Every row comes from one small tree of marks. Brackets hold a mark, then the marks that hang from it, in the order of their numbers. Every link used is in the known rows. Which tree was each row made from?
In the rows, 128 means zero.
Known rows
[z_992 [z_414 z_49 z_700 [z_928 z_24]] [z_868 z_536]]: [142 128 153 150 105 132 180 158  86 119 184 122 147  95 139 155 152  70
 119  78]
[z_536 z_414]: [116  77 119 135 138 111  80  71 171 131  94 154 186 149  69  92 127 147
 125 159]
[z_57 z_325]: [176  72 133 179 153 119  64 111 143 118 108 131 174 151  75 122 160 129
  66 141]
[z_928 z_24 [z_414 z_700]]: [103 111 105 141 223 156  68 106 149 153 143 139 132 116  92 135 155 129
 175 150]
[z_414 z_49 z_700 [z_928 z_24] z_992]: [149 197 100 114 114 147 198 206 103 126 136  92  58 109 222 123 106 145
 154 142]
[z_868 [z_536 [z_414 z_49 z_700 [z_928 z_24] z_992]]]: [109 155 128 120 112 149 172 125 133 111 121 107  55 143 136 104  93 153
 140 116]
[z_928 z_24 z_414]: [128 111 107 125 238 156  57  90 154 150 135 138 144 122  93 137 153 134
 150 154]
[z_898 z_414]: [ 70  87 134 137 149 114  74  70 161 137 106 170 202 148  81 109 141 149
 111 168]
[z_898 [z_414 z_992]]: [100 116 141 127 134 107  82  98 151 132 101 166 158 155 103 103 124 148
 131 169]
[z_57 z_325 z_469]: [215  79 126 192 175 124  76 127 170 116  88 128 205 167  78 104 165 138
  44 134]
[z_898 [z_414 z_49 z_700 z_928 [z_992 [z_868 z_536]]]]: [ 96 165 145  98  84 120 169 145 104 123 140 130 123 132 170 147 117 118
 122 109]
[z_928 z_24 [z_414 z_49 z_700 [z_992 [z_868 z_536]]]]: [127 161 129 100 186 160 121 128 113 133 162 120  73 107 138 171 159  99
 171 103]
[z_928 z_24 [z_414 z_992]]: [155 142 114 118 222 149  63 119 144 144 129 134 100 129 117 131 136 132
 169 157]
[z_536 [z_414 z_700 z_928]]: [117 106 107 139 106 112 117 126 150 139 109 132 165 142 114  96  97 148
 136 148]
[z_868 [z_536 [z_414 z_49 z_700 z_928]]]: [ 91 115 134 138 102 141 167 100 136 112 121 114 112 135 117 118 105 145
 111 105]
[z_469 z_700]: [132  62 139 196 158 111  91 118 136 131 105 159 133  95  78 105 164 178
 112 138]
[z_898 [z_414 z_928 z_992]]: [122 146 130 115 118 109 107 137 135 135 106 144 150 154 148 110  94 152
 120 161]
[z_536 [z_414 z_700 z_928] z_868]: [ 82 109  77 111  88 115 105 115 169 152  93 104 144 148 108  87 108 176
 127 155]
[z_992 [z_414 z_700]]: [129  60 145 218 117 101  98 130 129 130 138 161 195 113  77 102 151 100
 143 141]
[z_414 z_49 z_700 [z_928 z_24] [z_992 [z_868 z_536]]]: [151 198 131  98 105 150 208 192  79 118 158  91  49 102 205 163 123 111
 135  97]
[z_536 [z_414 z_49]]: [108  95 112 115 122 119 119  72 164 124 104 143 178 137 106  99 135 146
 117 146]

Write each row's tree
[156 111 143 142 157 113  68 129 112 143 144 145 141 110 109 174 153  82
 153 116] : [z_928 [z_414 z_700 [z_992 z_868]]]
[129 155 131 105 126 150 161 111 137 109 116 108  66 148 140 106  92 158
 121 120] : [z_868 [z_536 [z_414 z_49 [z_928 z_24] z_992]]]
[119  99 141 142 126 134 123  86 145 116 109 124 126 148  89 113  98 151
  97 120] : [z_868 [z_536 [z_414 z_928]]]
[116 138 135 135 126 143 139 124 138 117 114 116  64 152 106  99  86 157
 144 127] : [z_868 [z_536 [z_414 z_700 [z_928 z_24] z_992]]]
[121 135 107 144  95 134 188 168 107 127 138 102 143  95 192 143 126 129
 108 124] : [z_414 z_49 z_700 z_928]
[118 164 147  83  96 120 156 129 110 121 132 132 134 138 171 151 116 123
  98 113] : [z_898 [z_414 z_49 z_928 [z_992 [z_868 z_536]]]]
[160 173 148 120  68 128 207 188  70 113 152  96  78  99 203 178 121  96
 111  82] : [z_414 z_49 z_700 z_928 [z_992 [z_868 z_536]]]
[ 78  76 148 164 125 132 112  66 154 115 111 141 125 145  52 107 122 142
 124 123] : [z_868 [z_536 [z_414 z_700]]]
[125 161 105 113 192 157 115 138 131 139 145 122  79 111 151 138 146 125
 185 139] : [z_928 z_24 [z_414 z_49 z_700 z_992]]
[102 163 132  93  83 109 155 156 107 133 137 136 149 129 180 144 122 117
 129 126] : [z_898 [z_414 z_49 z_700 z_928 [z_992 z_868]]]
[132 106 151 107 112 124 137  88 117 118 138 128 159 122 110 165 143 102
  78  90] : [z_992 [z_868 [z_536 [z_414 z_49 z_928]]]]
[171 111 172 139 123 116 105 115 106 115 127 139 110 122 105 161 146 100
 102 113] : [z_414 [z_992 [z_868 z_536]]]
[125  80 176 179  91 112 152 115  94 110 174 146 177  93  93 161 181  55
 110  73] : [z_992 [z_414 z_49 z_700] [z_868 z_536]]
[ 60  79  89 123 103 113  76  76 185 149  88 127 151 150  62  82 138 174
 139 164] : [z_536 [z_414 z_700] z_868]
[166 175 107  59 116 124 149 144 131 129 123 119 119 138 175 119 109 133
 134 133] : [z_536 [z_414 z_49 [z_928 z_24] [z_992 z_868]]]
[120 106 150 116 104 124 146  99 114 120 143 127 152 119 108 163 143  99
  93  88] : [z_992 [z_868 [z_536 [z_414 z_49 z_700 z_928]]]]
[148 156 119  93  70 106 159 155 118 128 126 122 130 129 169 128 107 117
 141 118] : [z_536 [z_414 z_49 z_700 z_928 [z_992 z_868]]]
[173 173 124 117 125 126 143 202  93 141 143 113  90 114 171 148 119 112
 151 136] : [z_414 z_700 [z_928 z_24] [z_992 z_868]]
[157 173 117 136  76 126 195 203  93 120 131  97  87 105 220 136 104 130
 131 124] : [z_414 z_49 z_700 z_928 z_992]
[143 174 104  75 102 123 163 161 126 132 130 118 109 132 170 116 110 128
 159 129] : [z_536 [z_414 z_49 z_700 [z_928 z_24] [z_992 z_868]]]
[150 109 159 168 119 124 137 154  94 127 176 132 154 106 102 149 145  73
 126  92] : [z_992 [z_414 z_700 [z_928 z_24]] [z_868 z_536]]
[ 94 166 115 114 133 127 121 157 137 143 118 140 115 151 146  97  97 160
 163 171] : [z_898 [z_414 z_700 [z_928 z_24] z_992]]
[148 161 107  97 207 159 103 121 137 136 138 124  91 119 155 141 144 130
 162 142] : [z_928 z_24 [z_414 z_49 z_992]]
